What can hang from each mark:
z_295: z_458 z_465 z_470
z_458: z_115 z_465
z_115: z_31 z_458 z_470
z_818: z_470
z_465: z_115 z_295
z_31: z_115

Every row comes from one small tree of marks. The marks that hang from a mark follow it in brackets, in the order of their numbers. Every link used is in the known rows. Which tree was each row made from?
Known rows:
z_465(z_115(z_470) z_295(z_458)): [ 22.6 -35.9 -12.3 -28.2 -47.9  -0.6  40.6  13.6  21.5 -10.7  23.9  -8.7
  26.7   5.6  45.3 -29.0 -20.5  11.8   5.5  -1.9]
z_458(z_115(z_31) z_465): [-19.5  28.8  22.2  20.9  23.9   0.8 -21.3 -19.5 -18.1   9.9  -0.4  21.6
 -26.6 -49.9 -64.9  46.2  37.5   4.3  27.5  -6.6]
z_295(z_458 z_465(z_115) z_470): [-32.3  -4.2  -9.2  17.5  -9.7 -19.7 -10.9 -31.7   2.9  -1.5  15.8  -7.8
 -22.5  59.0   4.8 -46.9  31.1  48.0 -54.6 -50.2]
z_458(z_115(z_31 z_470) z_465(z_295)): [ 29.2   2.3   1.8 -18.9  -2.6  11.1   3.0   8.0   1.8  -4.4  -5.4  44.0
  12.4 -67.5 -20.7  39.4  48.8  -3.0  18.6  -1.4]
z_458(z_115(z_31 z_470) z_465): [  1.2   4.9   9.0   9.8  23.9   5.7   4.2  -0.4 -19.3   5.0   5.9  47.5
 -17.1 -51.5 -47.9  35.3  44.3  -6.7  17.9  14.8]
z_295(z_465 z_470): [-11.6  19.3 -10.3  22.5  28.9 -10.9 -33.9 -28.0  -6.4   8.8 -40.0  14.3
   3.9  40.4 -16.1 -11.9   4.3  15.1 -42.5 -29.5]
z_465(z_115): [  3.2   1.9   6.2  21.0  13.7  14.0   4.0  -6.5  -6.3   1.9  22.2 -27.0
  -9.4  12.9 -22.4   8.6 -44.3  -6.0   9.7  12.3]
z_465(z_115(z_31 z_470)): [ 28.5  -7.5  10.3   5.4   7.1  32.6  31.7  20.6 -12.1  -3.3  41.3  38.0
  11.2   3.9 -29.1   3.2 -10.6 -35.6   5.2  28.6]
z_31(z_115): [  2.9   5.3  15.2  23.7   9.3  -0.3 -29.8   6.7 -18.7  16.4 -12.2   2.8
 -15.2  40.8   2.8  21.0 -85.5 -24.2  18.4   1.6]
z_465(z_115(z_470)): [ 27.1 -20.8  -5.2  11.1  12.5  20.4  25.8  13.1  -6.2  -4.3  30.5  -4.6
  -0.1  13.3  -4.9  -4.9 -35.3 -13.7   0.9  33.4]
z_465(z_115(z_31 z_470) z_295(z_458)): [ 25.8 -22.2   4.7 -33.2 -51.4  11.7  42.9  21.2  16.5 -12.5  33.0  31.4
  36.3  -3.6  22.5 -21.5   3.9 -10.5  12.6  -4.8]
z_458(z_115(z_470) z_465): [ -3.5  -8.8  -8.2  15.9  27.9  -6.7  -1.8  -6.5 -12.6   6.7  -3.8   4.4
 -26.4 -42.2 -22.9  25.9  21.3  14.5  12.8  18.2]
z_295(z_465(z_115) z_470): [  0.3  10.1 -12.0  29.1  26.0   6.0 -23.1 -20.9  -6.4  -2.9  10.3  -2.7
 -16.4  50.3 -13.4 -15.9  17.4  20.7 -60.7 -31.8]
z_295(z_458 z_470): [-25.1  -7.7 -11.2   7.0  11.6 -17.3   7.0 -18.2  -9.7  10.3 -40.0  -5.6
  22.6  34.0  27.3 -30.2 -13.6  14.3 -21.0 -35.4]
z_465(z_115 z_295(z_458 z_470)): [ 12.7 -17.5 -19.4 -18.0 -17.5   1.2  17.6  -2.2  10.7  -9.5  -2.0 -21.0
  32.3  27.3  55.9 -25.9   1.6  22.6 -38.7 -54.1]
z_31(z_115(z_458(z_465(z_295)) z_470)): [ 18.2 -24.2  -7.6 -21.8 -19.1 -12.8 -20.0  32.0   5.0   3.7 -23.2  -8.8
  -3.8   4.4  64.6  19.5 -41.5 -17.2  29.4  26.5]
z_115(z_31 z_458 z_470): [ -3.7  10.4  12.6 -15.9   4.5   6.0  16.8  24.4  -1.6   8.0 -27.3  12.4
  24.1 -13.6   2.2  -5.8 -29.7 -59.4  35.7  57.8]
z_31(z_115(z_458(z_465))): [-32.6   0.9  15.7  17.1   8.2 -22.9 -42.9   4.8 -15.9  18.8 -16.1 -35.0
 -41.4  19.0  16.2  27.0 -54.7 -11.2  37.3  18.9]
z_31(z_115(z_458 z_470)): [ -1.0 -11.6   3.1  -1.6   4.3  -3.7  -8.7  37.1 -10.7  10.4 -23.2 -16.2
 -10.5  31.0  48.9  -2.0 -81.0 -45.9  19.7  51.8]
z_295(z_458(z_115) z_465): [-64.7  25.2   9.6  17.1 -24.0 -40.9 -29.3 -39.0  15.6   7.2 -10.3 -18.6
 -42.9  -2.9 -30.5 -23.4  16.4  53.7   2.4 -25.7]
z_818(z_470): [ 15.8   8.8 -12.0  11.9  40.1 -29.2  -6.2 -13.7 -11.8  -7.7 -47.1 -25.5
  24.7  16.8 -41.8   5.0 -59.2 -21.2  13.6   1.7]

Write each row's tree:
[ 25.6  12.6  -8.2 -25.1   2.4  29.0   1.2  22.6   7.5 -12.5 -14.6 -18.5
  43.7   1.1  44.7   2.9  10.6 -37.1 -28.6 -10.3] -> z_465(z_115(z_31 z_458) z_295(z_470))
[ 19.7 -14.5  11.9   8.1  12.0  17.2  20.5   0.7 -19.7  -0.9  52.9  47.6
 -13.7 -10.0 -42.4  22.0  26.9 -13.7  12.9  19.0] -> z_458(z_465(z_115(z_31 z_470)))
[-16.3   2.8  13.1 -10.0   8.3  -7.8   6.1  11.2  -8.5  11.2 -17.6  18.1
   1.8 -28.2 -14.1  13.0   7.2 -34.8  44.6  46.1] -> z_115(z_31 z_458(z_465) z_470)
[ -0.5 -15.6  -5.9  -4.7   6.0   7.6  20.2  24.0   2.6  -4.2  12.5 -46.7
  -4.2   1.9  27.6 -14.2 -40.0 -25.7  10.3  61.5] -> z_465(z_115(z_458 z_470))
[ 11.1  16.3  10.2   3.9  21.3  18.5  13.3  13.2 -11.6   1.0  -4.7  38.3
   6.1 -39.1 -32.6  15.6   8.6 -26.8   9.4  25.7] -> z_458(z_115(z_31 z_470))
[-30.5  -8.8  13.9  -2.1  -9.4 -16.5  14.6 -11.3 -11.1   6.6  13.0  40.7
 -20.6 -42.3 -30.3   2.3  58.7  19.0  24.3  -5.6] -> z_295(z_458(z_115(z_31 z_470) z_465))
[ -8.8  32.4  24.2  25.5  -7.0   7.8 -19.2 -18.1   0.7   0.2  40.6  28.5
 -24.9  22.1 -66.5   3.4  10.2  -0.7  -0.2  -8.4] -> z_295(z_465(z_115(z_31)))
[ 20.5  -1.2 -24.1 -20.7   9.9  16.2   0.4  18.0  12.7 -10.2 -26.0 -59.8
  33.1   8.0  65.4  -3.9 -13.2 -11.2 -33.8  -6.2] -> z_465(z_115(z_458) z_295(z_470))
[ 25.3  -2.8 -23.0  -5.1  21.2  -2.6 -16.0 -14.5  -3.2   2.8 -46.9   6.4
  34.6  -2.0  26.5  25.5  11.4  15.2 -16.6 -43.6] -> z_458(z_465(z_295(z_470)))
[-26.1 -12.0  -4.7  -4.3  -7.2 -14.8  22.8  -2.1   0.4   4.1  -9.1  -9.4
  -7.1 -19.6   9.2 -23.9  -3.1  18.1   9.8   9.5] -> z_295(z_458(z_115(z_470)))
[ -0.3   2.8 -23.1 -19.1  15.2 -10.4 -20.6  -1.1   6.6   2.3 -64.6 -32.5
  30.5 -11.0  53.0  16.2   6.9   4.5  -5.7 -16.7] -> z_115(z_458(z_465(z_295(z_470))))
[-37.0  19.3   9.1  16.3  -8.9 -12.7 -28.6 -10.5  18.9   1.2  14.0 -57.3
 -40.0  23.9 -13.9 -16.2 -18.5   8.4   3.8  23.8] -> z_295(z_465(z_115(z_458)))
[ 16.4   5.0 -24.6  -1.6  32.2   1.0 -23.5 -15.8  -3.7  -2.1 -42.5  -9.8
  10.4 -36.4  18.4  36.4  45.2  30.9 -31.5 -47.5] -> z_458(z_115 z_465(z_295(z_470)))
[  6.6   0.8   3.8 -35.6 -40.0  -1.0  27.5  16.5  17.8  -6.8 -12.3  31.1
  30.7 -44.5  15.0  -9.3  22.1   1.1  15.3  -7.8] -> z_465(z_295(z_458(z_115(z_31 z_470))))
[  1.2 -12.5  -2.6 -15.2 -47.9  -7.4  15.8  -3.7  23.1  -4.1  16.8 -32.3
  15.7   7.5  26.7 -17.7 -30.6  23.4  15.0 -24.8] -> z_465(z_115 z_295(z_458))
[-11.5  13.5  15.3  -2.2 -14.6   4.7  -1.5  13.8  10.8  -3.5  29.9  10.5
 -19.7  11.8 -20.7 -20.8  13.5 -24.8  -0.3  41.8] -> z_295(z_465(z_115(z_31 z_458 z_470)))
[-46.2   4.2  10.9  19.9 -36.7 -27.6 -12.5 -30.9  14.1   1.5  35.7 -18.4
 -39.5  39.6 -26.0 -39.5  -2.4  47.9  -0.9 -24.3] -> z_295(z_458 z_465(z_115))
[-22.0  14.3 -12.0  14.3  18.9  -2.8 -27.5  -9.8   5.6  -1.7  -6.1 -46.0
 -22.3  40.7  15.3 -25.8  13.9  10.8 -47.5  -4.7] -> z_295(z_465(z_115(z_458)) z_470)
[  9.8  -6.6   0.1  17.1  -3.3   0.9  -0.3  -2.8   4.6  -4.0  38.4   8.1
 -25.4  30.1 -27.8 -18.3  -4.5  13.4 -16.5  19.5] -> z_295(z_465(z_115(z_470)))
[ 45.3 -31.6 -13.6 -11.3 -11.4  11.2  16.1   7.1   6.5 -10.4  30.2   4.5
   6.6 -15.6  11.7  18.5   3.7  11.3  10.5   5.9] -> z_458(z_465(z_115(z_470) z_295))
[ 34.0  -1.2   2.3 -38.8 -24.0  25.4  27.1  39.8  18.5 -13.0  10.2  -4.7
  35.8 -19.7  30.6  -1.1 -14.0 -44.8  17.3  42.2] -> z_465(z_115(z_31 z_458 z_470) z_295)
[-38.1   7.5   5.4   8.5  20.8 -14.1  -5.5 -27.5 -21.8   6.7 -14.5  27.1
 -13.8 -22.4 -17.2   7.8  82.7  28.0 -22.3 -55.6] -> z_295(z_458(z_115(z_31) z_465) z_470)
[-27.4  11.5   9.3  12.9 -11.4  -7.8  -7.8 -22.4  -2.6  -1.9  28.1  32.4
 -12.2  48.8 -19.6 -39.1  57.3  22.2 -49.9 -54.6] -> z_295(z_458 z_465(z_115(z_31)) z_470)
[ 54.2 -21.4 -13.2 -15.2 -15.3  23.2  25.7  22.5  14.5 -11.6  19.1  -3.0
  29.5  -0.2  26.9   1.1 -36.3 -10.8  -0.2  17.6] -> z_465(z_115(z_470) z_295)
[  7.3  27.3  10.3  -6.3  -1.7   6.7 -20.4 -10.7   2.4  -2.4 -17.8  21.2
   1.7 -65.1 -35.6  52.4  38.8   8.0  26.7 -23.5] -> z_458(z_115(z_31) z_465(z_295))
